In the rows, zero is written as 128.
Known rows, with every step that occurs
sunife > bavi: [ 93 128 102 114 118 116  94  97 141 121  95 133 105  92  86 132 119 168
 100 139 104 104 112 122  71 181  95 156 105 162 112 173 132 132 159  92
 114 156 153 107 102  81  95  64 127 120 157  92]
zamopa > kenebig > zuzim: [ 79 127 106  95 127 119  78  94 189 125  91 127 123 110  87 149 129 130
 106 146  86  94 125 150 106 194 104 168 115 132 144 163 134 144 210 132
  92 162 147 141 114 113  99  79 138 129 132 105]
bavi > pufeg > rulob: [117 133 150 115 125 129 120 102 141 113  71 121 147  84 101 123 143 152
 112 121 108  97 111 110 154 196 115 152 125 150  85 222 156 133 164 129
 101 137 142 124  83  80 127  63 134 151 155 147]
kadop > rulob > kopaz: [ 95 133 100 121  91 116 118 113 146  94 122 122 133 102  99 126 147 141
  94 116  98  95 133 124  66 186  92 162 123 142  68 142 160 110 159 133
 109 182 137 103  84  77 120  64 122 125 158 104]
gebilon > bavi > rinek > ribule > mape > kopaz > rulob: [131 161 118 126 106 137 112 147 143 116 130 145  81  81 111 105 121 133
 153 132 129  88 121 126  67 182 115 172  95 119  88 165 163 141 172 119
 123 136 196 127 104 133 123 115 104  90 125 133]
kopaz > rulob: [ 88 137 131 114 131 117 108 105 165 118 113 122  97  99 102 131 144 115
  95 133 104  90 111 132  84 184 129 169 122 136  98 180 157 127 183  96
 105 153 151 107 119  95 114  88 115 128 148 129]
ribule > rinek > bavi > pufeg > rulob: [109 144 120 105 128 135 125 118 116 115  66 124 142  71  96 107 132 153
 138 114 133  90 120 114 142 197 134 146  85 142 113 230 154 148 155 116
 125 121 161 124 100 100 133  56 118 144 112 159]
gebilon > pufeg > rulob > kadop > kopaz: [100 121 131 118 118 143 122 100 138  99 145 116 201 112 104 133 138 174
 131 117 113  96  84  85  62 174  88 150 124 155 133 218  90 105 162 145
 118 141 140  82  90  61 133  73 114 153 130 173]
pufeg > rulob > kopaz > mape > ribule: [104 127 147 125  97 118 108 109  89 110 110 130 179 108  88 137 153 115
 118 119  96  95 112 120 105 196 127 176 129 148 102 196 156 109 170 149
 103 165 146 116  86  89 113 114 127 136 151 148]
ribule > mape > kopaz > rulob: [120 145 130 124 116 124 105 131 133 122 125 133  95  96 110 120 148 123
 125 136 105  95 116 132  72 182 124 169 118 138  68 177 160 124 192 118
 114 169 154 139 129 102 113  98 108 120 161 124]
zuzim > kenebig > veno: [ 74 148 119 115 111 130  63 114 166 108  97 142 131 102 102 152 135 119
  70 147  70 118 100 112  57 184 128 150 133 128  90 167 160 132 191  97
 101 160 150 146 100  78 104 123 151 122 115  94]
ribule > rinek > bavi: [ 85 145  85  97 120 129  91 122 115 121  88 131 117  91  90 118 127 132
 121 131 119  88 128 125  61 186 140 156  81 139 136 180 143 153 154  89
 138 146 170 115 119  97 114  69 109 112 116 126]
kopaz > mape > ribule > rinek > bavi > pufeg > rulob > kadop: [130 142 139 102 107 146 112 112  78 120  73 125 171  94  80 111 132 146
 180 115 137 103 103 102 144 175 149 173  84 153 124 252 155 135 153 140
 117 116 185 118 106 121 131 103 117 149  95 164]
gebilon > bavi > rinek > ribule > mape > kopaz > kadop > rulob: [141 172  93 113  79 144 120 140 150 118  80 133 113  82 117  95 103 161
 152 115 145  75 127 112  61 171  79 150  99 120  97 131 160 140 141 134
 119 157 186 127  81  97 122  91 102  97 107 121]
pufeg > rulob > kadop > kopaz > mape > ribule: [107 127 144 104 106 134 111  81  86 108 136 122 204 116 100 132 148 131
 139 112 118 100  78  92  85 182 134 177 131 156 129 206 114 112 154 160
  97 151 157 112  86  70 112 107 113 149 129 147]
bavi > rinek > ribule > mape > kopaz > rulob: [133 161 122 111 107 127 106 141 128 112 128 145  85  90 109 114 140 113
 150 132 132  89 122 132  79 190 132 177 101 142  83 176 172 128 180 125
 114 146 188 131 104 123 107 101  98 101 129 135]
bavi > pufeg: [112 139 125 108 120 125  91 112 145 119  68 127 110  85  94 122 135 153
 113 131 103 109 122 119 111 183 122 151 118 150 102 195 156 141 162 121
 110 157 153 125 103  74 121  75 131 128 149 121]
veno > kenebig > sunife > bavi: [ 57 153  84 116 133 116  91 103 113 103  82 146 106  85  76 150 101 161
 101 139  90 114 132 118  82 187  92 140 101 151 102 151 119 142 143  83
 115 135 138 139  98  69  80  52 132 118 132 105]
gebilon > bavi > rinek > ribule > mape: [117 160  93  94 111 145 102 130 114 123  95 148 102  84 110 120 115 142
 147 129 128  91 146 129  73 181 126 159 102 131 157 160 147 157 138 112
 129 133 178 118  84 106 113 114 121  77  96  96]
bavi > pufeg > rulob > kopaz: [116 125 141 129 111 121 117 120 126  97  86 126 172  91  94 122 154 156
 111 119 102  99 130 111 137 192 102 150 119 150  87 215 159 114 167 141
 109 154 127 116  77  79 129  66 140 148 167 154]
kopaz > mape: [ 99 138 111  98 115 124  88 117  97 134  88 123 135 107  98 136 142 120
 113 123 100  96 112 141  93 189 124 168 133 147 123 165 158 139 172 127
 116 180 143 124 106  73 107 108 124 115 149 127]
zamopa > kenebig > veno: [ 74 139  87  99 119 122  72 103 150 109  83 144 137 100  99 146 133 118
  89 145  80 110 117 151  70 192 126 162 127 130 137 189 146 144 194 116
 104 163 141 146  95  74 100  85 152 133 114 103]
mape > ribule > rinek > bavi: [ 82 150 105 102 110 129  82 107 120 119  86 138 106  89  83 119 121 122
 127 142 118  96 125 110  52 183 165 167  70 140 133 191 136 151 144  98
 127 135 198 114 124 108 111  86 103 113 104 111]
kadop > rulob > kopaz > mape > ribule: [104 138 120 118  79 115 115 109 107 105 115 129 133 104  98 128 144 118
 118 112 105 106 121 132  72 188 121 176 129 145  71 151 169 108 159 160
 101 187 160 111  93  84 115 116 116 125 143 111]
pufeg > rulob > kopaz > mape > ribule > rinek > bavi: [ 97 139 120 112  99 126 113 125  68 112  97 131 174  97  82 119 143 115
 145 113 118  89 126 123  94 196 146 170  88 142 123 205 153 124 161 132
 127 147 167 113 103 111 119 108 111 126 115 162]
zamopa > kenebig: [ 98 134  93  91 122 119  87 102 163 118  75 124 126 100  94 141 134 132
  99 139  97  98 126 152 101 189 119 167 116 141 130 175 144 140 188 102
 104 179 144 128 100  71  97  67 129 133 144 119]
pufeg > rulob > kadop: [104 119 135 111 114 138 108  93 128 111 117 116 191 118  86 138 151 145
 112 128 107  88 103  95 110 173 105 173 117 157 113 220 143 122 158 111
 104 139 137 108  80 105 116  69 130 143 161 130]
kadop > kopaz > mape > ribule > rinek > bavi > pufeg > rulob: [119 148 131  98 119 133 128 103  72 113  87 128 153  70 109  99 131 141
 168  99 142 100 100 113 124 206 170 149  98 140 123 214 127 135 150 161
 119 130 180 127 103  68 130  99 100 147  81 174]
gebilon > bavi > rinek > ribule > mape > kopaz > kadop: [139 166  94 114  89 146  80 151 132 128  74 143 126  88 104 103  99 156
 151 134 133  75 131 114  55 164  98 147  90 124 141 156 150 149 149 118
 130 154 185 129  97 100 116 100 108  86 115 136]
rinek > ribule > mape > kopaz > kadop: [123 155 106 109  92 138  82 131 121 128  82 138 140 102 102 110 122 146
 136 142 129  79 128 119  38 166 119 153 106 143 122 160 147 127 165  94
 120 183 177 135 105  87 102  95 110 115 141 128]
kenebig > sunife > bavi > pufeg > rulob > kopaz > kadop: [115 137 113 134 114 113 111 115 120  95  30 136 187  74  88 113 113 193
 108 126 105  94 103  96 147 165  63 120 105 155 109 192 141 115 144 121
 117 138 119 124  77  56 111  28 140 162 149 139]
gebilon > pufeg: [ 89 137 122 116 116 129  94 120 156 120  95 128 115 100  95 139 122 154
 112 139  92 102 111 114  51 179 103 149 121 148 113 185 126 129 171 118
 124 159 156  91 117  67 121  91 120 124 138 145]
sunife > bavi > rinek > ribule: [103 143  92 104 109 116  91 102 139 109  89 145  93  86  83 127 111 155
 124 134 133 101 117 115  75 190 103 163  92 167 138 173 143 136 146 104
 118 137 187 100  76 102  90  72 119  99 127  98]
ribule > mape > kopaz > kadop: [127 149 108 113  99 131  73 137 127 135  67 129 143 103  98 116 128 146
 122 138 105  83 124 122  58 163 102 144 109 141 113 164 147 133 168 122
 118 188 140 142 117  68 106  76 114 116 150 130]
sunife > bavi > pufeg > rulob > kadop > kopaz: [124 117 129 119 120 131 128  80 132  96 114 119 181  89  94 114 130 209
 134 114 131 114  85  88 117 175  82 144 107 173 117 223 106 108 148 138
 107 131 144 102  74  67 119  46 132 159 147 135]
rulob > kadop > kopaz > mape > ribule > rinek: [ 97 131 104  91 106 142  78 115  81 113 122 132 164 120  83 128 141 133
 161 118 129 106 111 104  51 172 154 176 102 144 155 183 116 130 146 152
 111 160 164 113 121  68 107 105  96 140  93 137]
ribule > rinek > bavi > pufeg > rulob > kadop > kopaz > mape: [131 136 108  94 120 144 121 117  70 110 100 114 199  91 103 101 141 164
 180  93 147  96  93 111 129 181 126 152  94 150 143 224 129 129 153 156
 129 134 154 119  96  75 137  76 112 146  96 183]

Rows
[122 138  94 118 118 107 114 112 147  94  10 133 194  75  87 121 110 199
 113 129 108  95 108 127 174 171  57 123 104 150 124 196 138 115 169 117
 108 153 113 133  78  49 102  17 143 174 140 151]
zamopa > kenebig > sunife > bavi > pufeg > rulob > kopaz > kadop
[104 138  94 111 117 111  84 109 150 116  80 139  91  88  79 134 117 157
 112 131 112 110 115 116  97 185  93 155  93 167 135 175 144 145 150 124
 116 142 155 107  88  83  92  53 125 100 133 103]
sunife > bavi > rinek
[ 78 138 119 105 112 134  79 114 125 117  86 141 105 102  81 132 133 121
 122 141 113  97 133 108  65 185 164 170  93 135 120 182 138 150 145 111
 109 145 173 118 124  89 103  85 101 134 110 117]
mape > ribule > rinek
[103 136 112  95 107 142 117  95  63 110 128 122 197 105  93 114 139 132
 165 107 139  92  87  96  77 184 153 173  90 148 155 213 113 126 147 141
 123 131 179 113 100  94 121  94 100 142  88 164]
pufeg > rulob > kadop > kopaz > mape > ribule > rinek > bavi
[106 146  99 113 112 129  84 127 149 120  90 133 106  89  92 128 115 141
 109 128 102  95 127 114  89 182  97 155 100 128 131 163 148 161 146 130
 124 135 157 113  92  89 121  84 127  91 125 113]
gebilon > bavi > rinek
[146 146 111 121 100 131 103 127 139 106 140 146 106  99  85 115 127 162
 168 140 148 105 103 113  67 163  93 183  79 171 105 198 153 113 171 109
 116 129 192 113 102 139  97  90 107 104 132 111]
sunife > bavi > rinek > ribule > mape > kopaz > rulob > kadop
[120 121 136 108 121 138 119  92 127  95 113 116 197  98 104 118 148 177
 132 113 124 104  92  86 122 178 107 152 122 156 119 228 122 115 153 150
 104 136 140 111  77  64 131  60 128 158 142 154]
bavi > pufeg > rulob > kadop > kopaz
[ 98 150  89 108  82 122 123 127  85 106 103 129 124  93  93 110 136 121
 145 106 128 100 126 133  59 191 138 172  89 138  94 153 166 120 151 146
 125 165 179 110 112 103 122 105 100 118 103 126]
kadop > rulob > kopaz > mape > ribule > rinek > bavi
[133 154 106 111  88 136 112 126 140 124  73 122 129  96 111 109 129 151
 124 116 120  83 120 122  63 167  88 149 119 139  76 137 158 124 163 135
 108 191 144 138 106  71 112  67 107 129 147 115]
ribule > mape > kopaz > kadop > rulob
[ 94 134 106 109  96 123  72 144  81 115  92 139 143 111  77 133 146 113
 143 126 106  98 142 131  65 186 150 173 102 135 130 174 156 129 159 143
 118 175 153 119 123  84 105 108 110 129 118 139]
rulob > kopaz > mape > ribule > rinek
[104 151 101  88 115 137 104 109  97 122  97 142 117  99 111 128 135 133
 131 139 121  94 141 136  57 183 146 167 122 149 137 166 143 132 155  90
 120 163 170 121  94  94  99 114 123 107 127  89]
rinek > ribule > mape
[101 151 101  95 107 125  86 115 130 109  97 142 111  95  94 128 130 122
 118 132 125  93 129 120  82 191 125 171 109 153 140 174 155 143 153 115
 114 143 183 108  82  96 104  86 119  97 123 119]
bavi > rinek > ribule
[103 130  97 113 100 114  83 137  93 117 103 126 156 112  87 136 151 122
 113 122  91  98 129 147  75 183 109 165 130 146 122 159 163 121 174 133
 121 195 131 117 102  72 108 104 133 113 166 133]
rulob > kopaz > mape
[119 132 146 121 106 129 109 139  78 109  69 134 165  94  84 119 152 136
 159 110 120 101 136 119 148 197 147 162 111 139 101 222 166 124 159 168
 108 152 147 124 107  87 125  98 116 160 118 173]
bavi > pufeg > rulob > kopaz > mape > ribule > rinek
[131 144 144 123  94 118 122 109  89 109  85 128 166  80  91 112 136 137
 139 115 110 109 107 122 130 193 126 160 105 157  96 226 165 113 167 149
 119 148 177 119  87 101 132 112 134 127 141 159]
rinek > bavi > pufeg > rulob > kopaz > mape > ribule
[ 53 160  92 107 132 126  88 115 110 101  86 141 125  95  88 154 119 128
  97 138  79 102 142 120  90 188 117 150 115 135  96 154 135 146 149  93
 111 139 134 146 101  68  92  67 128 116 136 120]
veno > kenebig > sunife
[122 146 100  90 105 143  87 113  72 110  98 130 154  89  92 101 126 151
 182 117 143 120 102 108  69 167 160 160  81 152 148 211 122 134 142 155
 129 141 193 117 120  77 128 102 103 131  75 150]
rulob > kadop > kopaz > mape > ribule > rinek > bavi > pufeg
[113 128 114 116 126 127 122  77  96  81 100 137 193  82 101 115 122 203
 132 120 119 117  69  75 131 169  82 138 112 169 110 202  98 119 133 137
 115 112 138 126  70  54 114  30 134 165 136 115]
kenebig > sunife > bavi > pufeg > rulob > kadop > kopaz
[134 139 142 104 105 135 121  78  81 107 115 119 192  89 102 107 132 154
 158 109 133 112  73  97 111 178 136 162 106 165 123 238 124 113 154 159
 112 131 187 118  83  85 135 110 120 137 113 154]
rinek > bavi > pufeg > rulob > kadop > kopaz > mape > ribule
[ 86 141 106  94 114 128  85 116  79 118 108 137 132 100 103 124 137 118
 144 116 122  99 115 121  57 196 171 164 111 133 140 160 120 140 150 154
 112 168 163 125 125  50 104 107  92 135  90 143]
kadop > kopaz > mape > ribule > rinek
[112 138 134 106 112 147 118  92 109  93 105 128 178  84  94 102 131 166
 161 117 144 106  98  77  96 178 152 157  76 152 131 240 111 126 136 138
 117 108 188 109  99  91 134  64 102 153  87 153]
mape > ribule > rinek > bavi > pufeg > rulob > kadop > kopaz
[120 149 110 109  98 135  93 125  96 119 122 147 125  97 106 116 135 137
 138 142 119  94 128 124  42 183 129 170 112 151  95 165 150 126 163 101
 120 172 187 136 100 101 103 105 110 108 154 102]
rinek > ribule > mape > kopaz
[ 89 152  96 114 119 113  88 101 144 103  83 142 118  87  93 144 109 165
  82 149  85 120  79 102 104 173  90 141 114 149  79 140 140 128 163  70
 112 145 151 144  97  63  84  80 137 127 138  77]
zuzim > kenebig > sunife > bavi
[130 161 103 108  83 140 123 120 131 119  90 130 131  97 117 101 122 154
 137 123 141  77 123 121  45 172 104 158 114 138  84 139 158 115 157 110
 108 184 179 128  90  91 109  89 101 125 139 114]
rinek > ribule > mape > kopaz > kadop > rulob
[110 140 112 129  97 125  65 129 157 127  76 124 143 104  88 118 123 146
 101 139 101  80 106 109  54 167  92 148 107 139  99 163 150 131 172 111
 113 184 155 127 112  71 111  63 110 128 170 154]
mape > kopaz > kadop
[111 121 121 100 116 136 115  95  83 111 140 111 217 118 105 130 155 140
 134 101 117  91  82 110 100 182 107 167 134 152 143 194 123 114 163 153
 108 160 129 113  77  64 118  95 122 146 145 153]
pufeg > rulob > kadop > kopaz > mape
[130 141 124 119 100 143 107 125 129 109 154 136 135 113 100 116 148 135
 151 146 130  91 111 119  43 159 124 190 105 151  84 198 156 107 183  93
 113 155 189 119 114 137 112 111 108 122 152 122]
rinek > ribule > mape > kopaz > rulob > kadop
[105 131 119 100 101 133  81  91  93 111 137 128 167 118  93 132 138 130
 138 125 113 113  91 106  45 169 142 177 122 157 143 182 114 119 152 152
 106 167 169 110 104  66 108 116 110 127 121 120]
rulob > kadop > kopaz > mape > ribule
[115 139 128 136 113 111 117 115 136  80  70 138 167  73  90 132 125 194
  99 131  88 122  90  92 166 181  77 127 119 152  58 186 155 104 168 104
 108 133 131 140  75  69 107  64 154 158 150 119]
zuzim > kenebig > sunife > bavi > pufeg > rulob > kopaz
[122 143 108 113 104 129  84 130 107 124 114 139 125  98  98 124 141 141
 126 139  96 101 122 123  63 181 116 161 112 149  81 170 149 132 170 125
 121 180 151 148 109  81 106  86 118 110 163 105]
ribule > mape > kopaz
[129 124 150 134 100 114 122 104 103 110  75 134 151  82  79 122 130 170
 137 119 114 117 107 117 138 190 104 155 116 169  89 218 155 106 164 157
 102 149 157 112  88  85 113  97 135 150 150 144]
sunife > bavi > pufeg > rulob > kopaz > mape > ribule
[121 128 142 101 114 147 111 110  79 106  98 126 188 100  93 116 146 154
 179 104 140 104  98  94 128 182 153 165 110 145 133 228 126 126 144 177
 103 135 154 120 102  69 126  95 103 171  90 174]
bavi > pufeg > rulob > kadop > kopaz > mape > ribule > rinek
